Each row comes from the steps of one walk. Every step used is in the known rows, and no mark comes twice. Write the walk behind each row, first mark first.
Known rows:
C/P/Z: [ 1.91  1.31  1.99  1.56 -2.96  1.00  1.62 -0.19  1.68  0.02 -1.14  1.63
  0.97  1.93  2.89  1.64  3.27  1.75  0.62  0.81 -2.07  0.71 -2.11  2.25
 -1.10 -1.51 -0.20 -3.40]
U/T/D: [-4.17  1.05  0.27 -2.94 -3.22  2.81 -0.88  0.85  0.84  1.34  5.34  1.68
 -1.56  2.05 -1.52 -2.24  1.67  1.99 -0.45  1.88 -1.57 -3.66  0.70 -2.44
 -1.63 -1.02  2.39  2.16]
P/Z/X/U: [ 1.18 -3.94  4.59  0.06  2.76  1.82  0.15 -1.08  1.48  0.07 -0.01 -1.94
 -0.53 -1.16  1.40  1.65 -2.79  1.29 -3.02  0.89  2.73  1.07 -2.30  0.46
  1.55 -1.36 -1.48 -2.44]
U/T: [-1.96  0.62 -1.17 -3.69 -3.77  0.80  0.34  2.07  0.06 -1.91  4.41 -0.21
 -1.70  3.05 -0.65 -0.95  2.43  1.68  0.45  0.72 -2.09 -3.78 -0.92 -2.39
 -2.96 -0.18 -0.20 -0.11]
C/T/D/P/Z/X: [-2.67 -0.27  0.65  5.60  0.26 -0.02 -1.31  0.51  2.84  3.89  0.79  1.29
 -0.45  1.66 -0.06 -0.46 -3.70 -2.54 -1.60  0.39  0.31  0.95 -2.76 -1.72
  0.60 -2.98  0.63  2.46]
V/C: [-0.14  0.05  0.69 -1.59 -2.52 -3.34  0.90  2.75 -2.43 -2.82 -3.39  1.31
  2.92 -0.51 -1.48 -1.26  0.97 -0.51 -2.05 -4.89 -2.97  1.80  0.12  0.80
 -0.44  0.33 -4.35 -2.62]
U/X/D/P: [ 0.56  1.73  0.03 -1.93 -2.76  1.34 -2.98  1.11 -0.74 -1.78  1.74 -2.09
 -0.79  3.18 -1.36  0.21 -1.55  2.59 -0.71  0.24  0.06 -4.52 -0.24 -2.65
  2.81 -1.37  0.67 -2.77]
C/V: [-2.93  3.62 -0.36  5.64 -1.22 -1.69  2.42  2.91  2.23 -0.28  1.32  0.38
  0.57 -1.61  1.21  3.74  4.17  0.24 -2.08 -1.62 -0.02  1.01 -1.81  1.95
 -0.03 -0.89 -1.40 -1.49]
T/U/V/C/P/D: [ 1.43  1.75  0.45 -1.47  1.40  0.69  2.40 -2.02 -0.16 -0.98 -0.85  1.49
 -2.71 -1.59 -2.21 -1.20  2.66  1.83  2.94 -1.45  1.33  0.05  2.95  2.93
  3.65  3.22  2.27  0.09]
D/P/Z: [ 1.12  1.13  2.78  0.71  1.90  3.60 -0.33  2.66  1.15  1.70 -0.61 -3.43
  0.06  0.80 -0.39 -1.50 -1.66 -2.65  0.23 -1.25 -1.44 -2.91 -1.60 -0.12
 -1.33 -0.67 -1.50  0.93]
V/C/P: [ 0.95  1.48 -0.32 -0.31 -4.36 -3.82  1.17  1.59 -2.30 -2.77 -4.81  2.96
  4.24  0.57  0.09  0.19  3.34 -0.39  0.19 -2.74 -3.60  3.66  0.41  1.14
 -1.19 -0.22 -3.65 -2.40]
T/Z/P/U/V: [ 2.24  0.05  0.37 -0.50  2.07  0.36  1.69 -1.96 -0.02  6.82  0.87 -1.44
 -3.39 -2.72  3.48 -0.85  0.60  0.23  0.95 -0.42 -0.24  1.16  1.00  3.78
 -2.15  6.21  3.82  0.46]
X/U/T/Z/P: [-1.66 -0.03 -2.22 -3.98  3.61  1.48 -0.49 -2.57 -1.01  0.25  1.05  1.36
 -3.03  0.48  1.16 -1.16  0.70  2.70  1.99  5.06  2.73 -1.47 -0.10 -2.61
 -2.66  1.50 -1.08  0.97]
D/P/Z/X: [ 1.76 -0.69  2.87  1.34  2.28  2.47 -0.95  2.21  1.43  2.67 -0.97 -4.51
  1.11 -0.28 -0.12 -0.43 -3.02 -3.40 -0.34 -0.52 -0.47 -0.80 -1.40 -0.73
 -0.75 -0.56 -1.26  1.98]
T/U/X/D/P: [ 0.53  3.04  0.15 -3.20  0.76  3.38 -1.55 -0.80 -0.07  1.73 -0.04 -0.49
 -2.56  0.03 -3.33 -1.28 -2.37  4.39  2.16  0.49  2.87 -3.94  2.10 -1.09
  3.13  1.82  0.56  0.45]
P/U/T/Z/X/D: [-0.77 -0.49  0.58 -1.82 -1.62  2.08  0.43 -1.68 -0.79  1.89  4.57 -2.88
 -2.55 -1.30  2.09  2.88 -0.69  1.09  1.81  0.78  1.10 -0.02 -0.75  0.84
 -1.43  0.62  2.88 -0.32]
U/T/D/P/Z/X: [-3.01  0.38  2.01 -1.88 -1.99  4.50 -2.02  0.73  1.05  2.83  4.52 -0.81
 -0.75  1.78 -1.70 -1.80 -0.30 -0.46 -0.45  2.83 -0.35 -3.24  1.03 -3.72
 -1.80 -1.22  3.04  4.49]
D/P/Z/X/U/V/C/T: [ 1.41 -1.20  1.78  1.80  3.01  1.34 -0.89  0.67  0.32 -0.79 -1.11 -3.28
 -0.03  0.50 -0.31 -0.13 -2.40 -4.54  0.00  0.10  1.06  0.80 -0.79 -1.37
  0.19 -0.91 -1.44  2.20]
D/P/U/T/Z/X/C: [ 1.12  0.10 -1.55 -0.61  2.31  2.09 -0.81  0.72 -0.93  2.64  1.84 -4.62
  1.02 -1.06 -0.05  0.66 -1.61 -3.65  4.04  1.16 -0.24 -1.52  0.97 -0.23
 -2.54  0.51  1.14  4.74]
Z/P: [ 1.43 -2.43  0.19  0.09  1.00 -4.21  0.67  1.49  1.25  3.14 -2.84 -2.14
 -2.79 -0.33  2.36  0.41  0.41 -0.15  1.28 -0.47 -2.30  2.43  0.41  3.42
 -2.50  2.64  0.31  0.80]
D/P/U/V/C: [ 1.92  0.40 -0.26  0.06  1.59  0.21  0.96  1.83 -0.89 -1.14  2.12 -5.02
 -1.65 -0.19 -0.16  0.55  0.97 -4.71  4.98 -2.45 -2.50  0.51  0.65  3.23
  0.26  0.39  0.03  2.50]
X/C: [-0.30 -1.85 -3.65 -0.77  4.36 -1.99 -0.44  1.07 -0.31 -2.52 -2.31  1.93
  4.14 -2.66 -0.79 -1.08 -0.78  1.00 -2.35 -0.85 -1.74 -3.12  1.65  1.94
 -0.66 -0.89 -1.57 -1.36]
U/P/Z/X/D: [ 1.63 -1.18  2.05  0.84 -2.35  2.65 -3.43 -0.11  1.93 -1.12 -0.42 -3.87
  0.13 -0.35  0.37  0.70 -3.24  1.08 -4.16 -0.17  1.57 -1.88  0.63 -1.07
  0.98 -2.11  2.62 -1.43]
P/U/T/Z/X/C: [ 0.57 -1.65 -0.62 -2.18 -0.64  1.46  1.20 -1.36 -1.32  1.22  4.99 -2.76
 -0.94 -1.27  1.52  2.53  0.09  0.51  2.57  0.76  0.69 -0.78  0.48  1.88
 -1.67  0.91  2.73  0.79]
D/P: [ 0.37  1.71 -1.07  0.47  2.26  0.34 -0.66  3.33  0.67  1.86 -0.83 -2.55
  0.85  0.40 -0.76 -1.90 -0.96 -3.01  2.13 -1.17 -3.00 -1.82 -1.17 -0.34
 -1.53 -0.18 -2.59  2.22]
C/T/D: [-3.75  0.45 -1.06  4.63 -0.94 -1.78 -0.18  0.59  2.59  2.44  1.60  3.74
 -1.35  2.03  0.15 -0.85 -1.75 -0.17 -1.55 -0.52 -1.00  0.44 -3.13 -0.45
  0.79 -2.77 -0.04  0.15]
C/T/Z: [-1.41  1.87 -2.43  3.53 -0.82 -1.43  0.93  0.14  1.17  3.41  0.47  3.31
 -0.70  1.49  1.69 -1.45 -1.87  0.07 -2.20 -1.18 -0.20 -0.61 -4.34 -1.67
 -1.62  0.94 -1.17 -1.91]

Write each row's walk:
[ 0.04 -0.60 -2.62 -2.12  3.84 -2.06  0.94 -2.23 -1.32 -6.54  0.11  2.31
 -2.16 -0.02  0.77  0.00  3.64  0.89  2.35  1.78  0.56  2.27  0.75  1.45
  2.16 -0.14 -2.58 -1.68] : X/U/V/C/P
[-0.89  0.61 -1.04  3.60 -0.48  0.27 -1.71 -1.34  2.41  0.63 -1.61  0.56
 -2.48  0.62 -0.67  0.71 -4.75  1.18 -1.24  0.31  3.82 -0.12 -1.32 -2.05
  1.06 -1.17  0.80  0.31] : C/T/U/P/Z/X/D
[ 2.54 -0.44  2.09  2.18 -2.54 -0.22  1.06 -0.68  1.87  0.99 -1.53  0.57
  2.01  0.84  3.17  2.83  1.98  0.96  0.07  1.54 -1.19  2.84 -1.80  1.61
 -0.44 -1.33 -0.01 -2.36] : C/P/Z/X
[-2.37  0.79 -2.43 -4.19  3.29  2.41 -0.42 -2.26 -1.13 -0.79  2.21  2.20
 -2.31  0.56  0.44 -1.62  0.68  3.22  1.37  4.43  2.59 -2.63 -0.91 -3.25
 -1.80  0.54 -2.04 -0.15] : X/U/T/Z
[-0.76  2.06 -0.54  0.35 -2.80 -1.98 -0.91  1.08 -2.46 -2.41 -4.37  1.90
  1.08  1.43 -3.01 -0.75 -2.10 -0.69 -0.79 -2.96  0.89  0.95  0.41 -2.50
  0.66 -0.13 -2.89 -0.41] : V/C/T/U/X/D/P
[-3.84  1.07  0.87  0.10 -0.90  4.33 -2.06  0.63  1.05  1.76  3.70 -0.15
  1.08  0.23 -1.86 -0.37  0.57 -0.86 -1.57  3.45  0.97 -3.38  2.28 -3.50
 -1.97 -1.74  3.66  5.10] : U/T/D/P/Z/X/C/V
[-2.48 -0.50 -2.38 -3.98  2.71  0.68 -0.31 -1.09 -0.63 -3.74  2.39  1.20
 -2.76  1.73 -0.01 -0.26  1.23  2.81  2.45  4.10  1.70 -1.93 -1.16 -2.45
 -1.03 -1.40 -3.05 -0.33] : X/U/T
[-2.34 -0.17  3.46  1.43  4.32  4.37 -2.46 -0.73  1.97  5.68  0.39 -0.03
  0.47 -1.81 -1.19 -2.14 -3.17 -1.12 -0.93  2.17  0.90 -0.31  0.76 -0.54
  1.67 -2.05  1.33  4.17] : T/D/P/Z/X/U
[ 2.60  0.70  0.50 -0.98 -6.23 -3.23  1.82  0.77 -3.22 -3.52 -1.66  0.60
  2.79  1.86  0.30  2.48  3.98  0.05  2.78 -2.61 -2.61  3.65  0.81  2.58
  0.42 -0.62 -1.74 -2.63] : V/C/P/U/X
[ 1.17 -0.84 -0.23  1.28 -0.67 -3.16  2.27 -0.65 -0.89 -3.06  0.55  0.56
 -3.03  0.64  0.52 -0.93  2.91 -2.14 -1.43 -3.02 -0.76  1.47  0.69  1.96
  1.95  2.78  3.32 -1.89] : U/V/C/T/Z/P/D
[ 1.87 -4.49 -1.87  2.52  2.91 -4.22 -0.59 -1.14  0.68  0.43 -3.46  0.03
  5.76 -3.24  1.06  3.06 -1.52 -0.36 -1.37  1.87  0.56  2.43  0.64  0.95
  1.67 -1.51  1.06 -0.35] : Z/X/C/P/D
[-2.04  1.33 -2.06 -1.32 -1.51  1.87 -0.43 -0.22 -0.40  2.19  3.11  0.81
  1.86 -0.97  0.12 -0.29  1.15  1.00 -2.74  2.61  1.38 -2.73  1.02 -3.93
 -3.60  2.22  2.07  1.77] : U/T/Z/X/C/V
[ 1.50  0.26  1.90  1.11  2.24  0.63  1.27 -1.73  0.23  8.47 -2.67 -0.05
 -1.09 -2.30  2.54 -1.64 -0.91  1.06 -1.47 -0.07  1.06 -0.89 -0.68  1.10
 -1.37  4.86  4.11 -1.14] : T/Z/P/D
[ 0.43 -1.58  0.71  0.76 -1.21 -1.50  2.81 -0.73 -0.62 -2.96  5.25 -1.86
 -4.07 -0.28  0.96  2.48  2.39 -1.61  2.98 -3.31 -1.39  2.92  0.33  5.96
  2.82 -0.40  2.59 -0.70] : P/U/V/C/T/D
[ 1.29 -0.12 -2.34  0.47  3.02 -0.21 -0.67 -2.08 -0.17  6.22 -2.37  2.27
  5.13 -4.53  1.81 -1.35 -1.99  0.91 -3.23  1.49  0.55  0.65  0.92 -0.63
 -1.45  3.55  0.72  0.01] : T/Z/X/C/P
[-4.00 -0.15 -1.42 -3.45  3.14  2.14 -1.17 -1.97 -0.13 -1.52  3.03  2.44
 -2.64  1.00 -0.61 -1.22  0.80  3.01  1.75  4.96  2.03 -1.87 -0.10 -2.47
 -0.13 -2.03 -1.23  1.25] : X/U/T/D
[-0.04  0.76  0.08  1.75 -3.17 -2.47  0.60  0.53 -1.76 -2.44 -4.17  1.76
  1.07  1.03 -2.63 -0.38 -0.99 -0.63 -0.72 -3.79  1.37  1.06 -0.11 -1.06
  1.34 -0.68 -1.07 -1.17] : V/C/T/U/P/D
[ 2.56 -4.62 -3.06  1.30  2.82 -4.28 -0.19 -1.40  0.54 -1.14 -0.59 -0.98
  3.74 -3.50  1.79  3.52 -0.22 -1.07  0.33  1.62 -0.36  3.85  2.05  3.00
  1.41 -0.39  1.23  0.81] : Z/X/C/P/U/V
[ 0.62  1.37 -0.88 -2.66  3.32  1.35  1.79 -1.04  1.41  0.26  2.14  0.50
 -4.79 -1.95 -1.99 -2.32  1.27  2.60  2.54 -1.21  0.60 -1.49  2.44  3.18
  2.79  4.13  0.99  0.95] : T/U/V
[ 0.93  2.77  2.06 -3.12  0.57  4.93 -1.45 -1.20  0.11  1.63  0.05 -1.01
 -2.92  0.28 -3.25 -1.11 -2.69  4.60  1.21  0.46  3.64 -4.54  1.88 -1.00
  3.21  1.60  1.12 -0.14] : T/U/X/D/P/Z
[ 1.02  0.95  0.04 -1.26 -5.87 -2.75  1.78  0.80 -3.04 -3.51 -2.05  1.19
  2.61  1.25  0.44  2.17  4.16 -0.59  2.70 -1.96 -2.82  3.67  0.80  1.80
 -1.74 -0.70 -1.78 -1.47] : V/C/P/U/T
[ 1.13 -4.14  3.94  1.03  1.57  0.38  0.48 -1.45  0.73 -2.63  0.17 -1.23
 -1.20 -0.22  1.14  1.75 -1.92 -0.32 -3.47  0.08  2.97  2.35 -1.73  0.15
  2.11 -1.19 -0.91 -2.37] : P/Z/X/U/V/C/T
[ 0.18  0.89 -0.38 -0.29 -4.14 -3.10  0.89  1.36 -2.31 -2.72 -2.42  2.33
  0.82  2.19 -2.84 -0.67 -0.34  0.26 -0.32 -3.78  0.06  1.30  0.01 -1.01
  1.00  0.45 -3.23 -1.32] : V/C/T/U/X
[ 1.19  0.80  1.41  1.21 -4.00 -3.23  1.89  0.53 -2.25 -2.54 -5.32  2.37
  4.09  0.65 -0.05  1.19  3.25 -0.36  0.12 -2.64 -1.86  2.69 -0.50  1.11
  0.79 -1.32 -0.95 -3.74] : V/C/P/D
[-1.73  1.19 -2.47  4.81  0.97 -1.43 -1.54 -0.60  1.26  4.66 -1.75  1.81
  0.54 -0.45  1.74 -0.48 -4.87 -1.58 -3.20  0.31  1.42  1.15 -3.65 -3.72
 -1.43  0.44 -0.56 -0.10] : C/T/Z/X/D/P
[-0.60  0.36 -1.21  0.90 -0.63 -2.18  0.79  0.84 -0.37 -4.17  2.09  1.11
 -1.97  0.95 -1.19 -2.04  2.53 -3.25 -0.73 -2.95 -2.59  1.23  1.44  1.20
  1.97  0.74  1.01  0.51] : U/V/C/T/D/P
[ 1.43  1.03  2.38 -0.15 -4.72 -1.52  1.37  1.10 -1.98 -2.88 -4.70  2.38
  3.79  0.89  0.29  0.41  2.88 -0.09 -1.20 -2.75 -2.49  2.93  0.09  1.25
 -1.07 -0.62 -2.75 -3.33] : V/C/P/Z
[ 1.58  0.45 -1.42 -1.02 -2.13 -3.06  2.06  0.43 -0.86 -5.85  1.12  1.34
 -0.91  0.61  0.35 -0.61  5.79 -1.06  0.35 -2.58 -3.76  2.25  1.86  3.15
  1.49  1.70  0.40 -2.12] : U/V/C/P
[ 1.73 -1.18  2.08  0.65  4.48  2.70 -0.91  0.59  1.23  0.53  0.24 -4.27
 -0.62 -0.39  0.07 -0.37 -2.10 -3.37  0.60  0.90  0.73 -0.51 -0.56 -0.46
  0.50 -0.31 -0.75  2.19] : D/P/Z/X/U/V
[ 1.30 -4.52 -2.63  3.15  3.28 -3.40 -1.59 -1.39  1.12  0.32 -2.69 -0.83
  3.60 -2.86 -0.78  2.12 -4.65 -0.55 -1.87  1.18  3.28  0.87  0.97 -0.64
  2.54 -1.38  1.87  1.33] : Z/X/C/T/U/P/D
[ 1.94 -0.25  2.51  0.26 -4.35 -2.30  0.99  0.77 -1.83 -2.17 -4.90  1.62
  4.49  0.06  0.52  1.25  1.96 -0.72 -1.56 -2.28 -1.87  4.39  0.23  0.87
 -0.75 -0.57 -2.63 -2.64] : V/C/P/Z/X
[-0.08 -0.44 -3.10 -1.63  3.31  0.13 -1.79 -1.34  0.18 -3.56  0.11 -0.38
 -1.53  0.40  0.17 -0.24 -0.34  2.31  1.89  2.75  1.97 -1.27  0.00 -0.65
  1.18 -2.11 -2.30 -0.63] : X/U/P
[-2.93 -0.25  0.84 -1.94 -0.52  4.40 -2.47  0.37  0.56  1.89  3.45 -0.21
  0.85  0.84 -2.11 -1.93 -0.69 -0.44 -1.05  3.25  0.03 -3.94  2.27 -3.59
 -2.04 -1.49  3.34  4.83] : U/T/D/P/Z/X/C
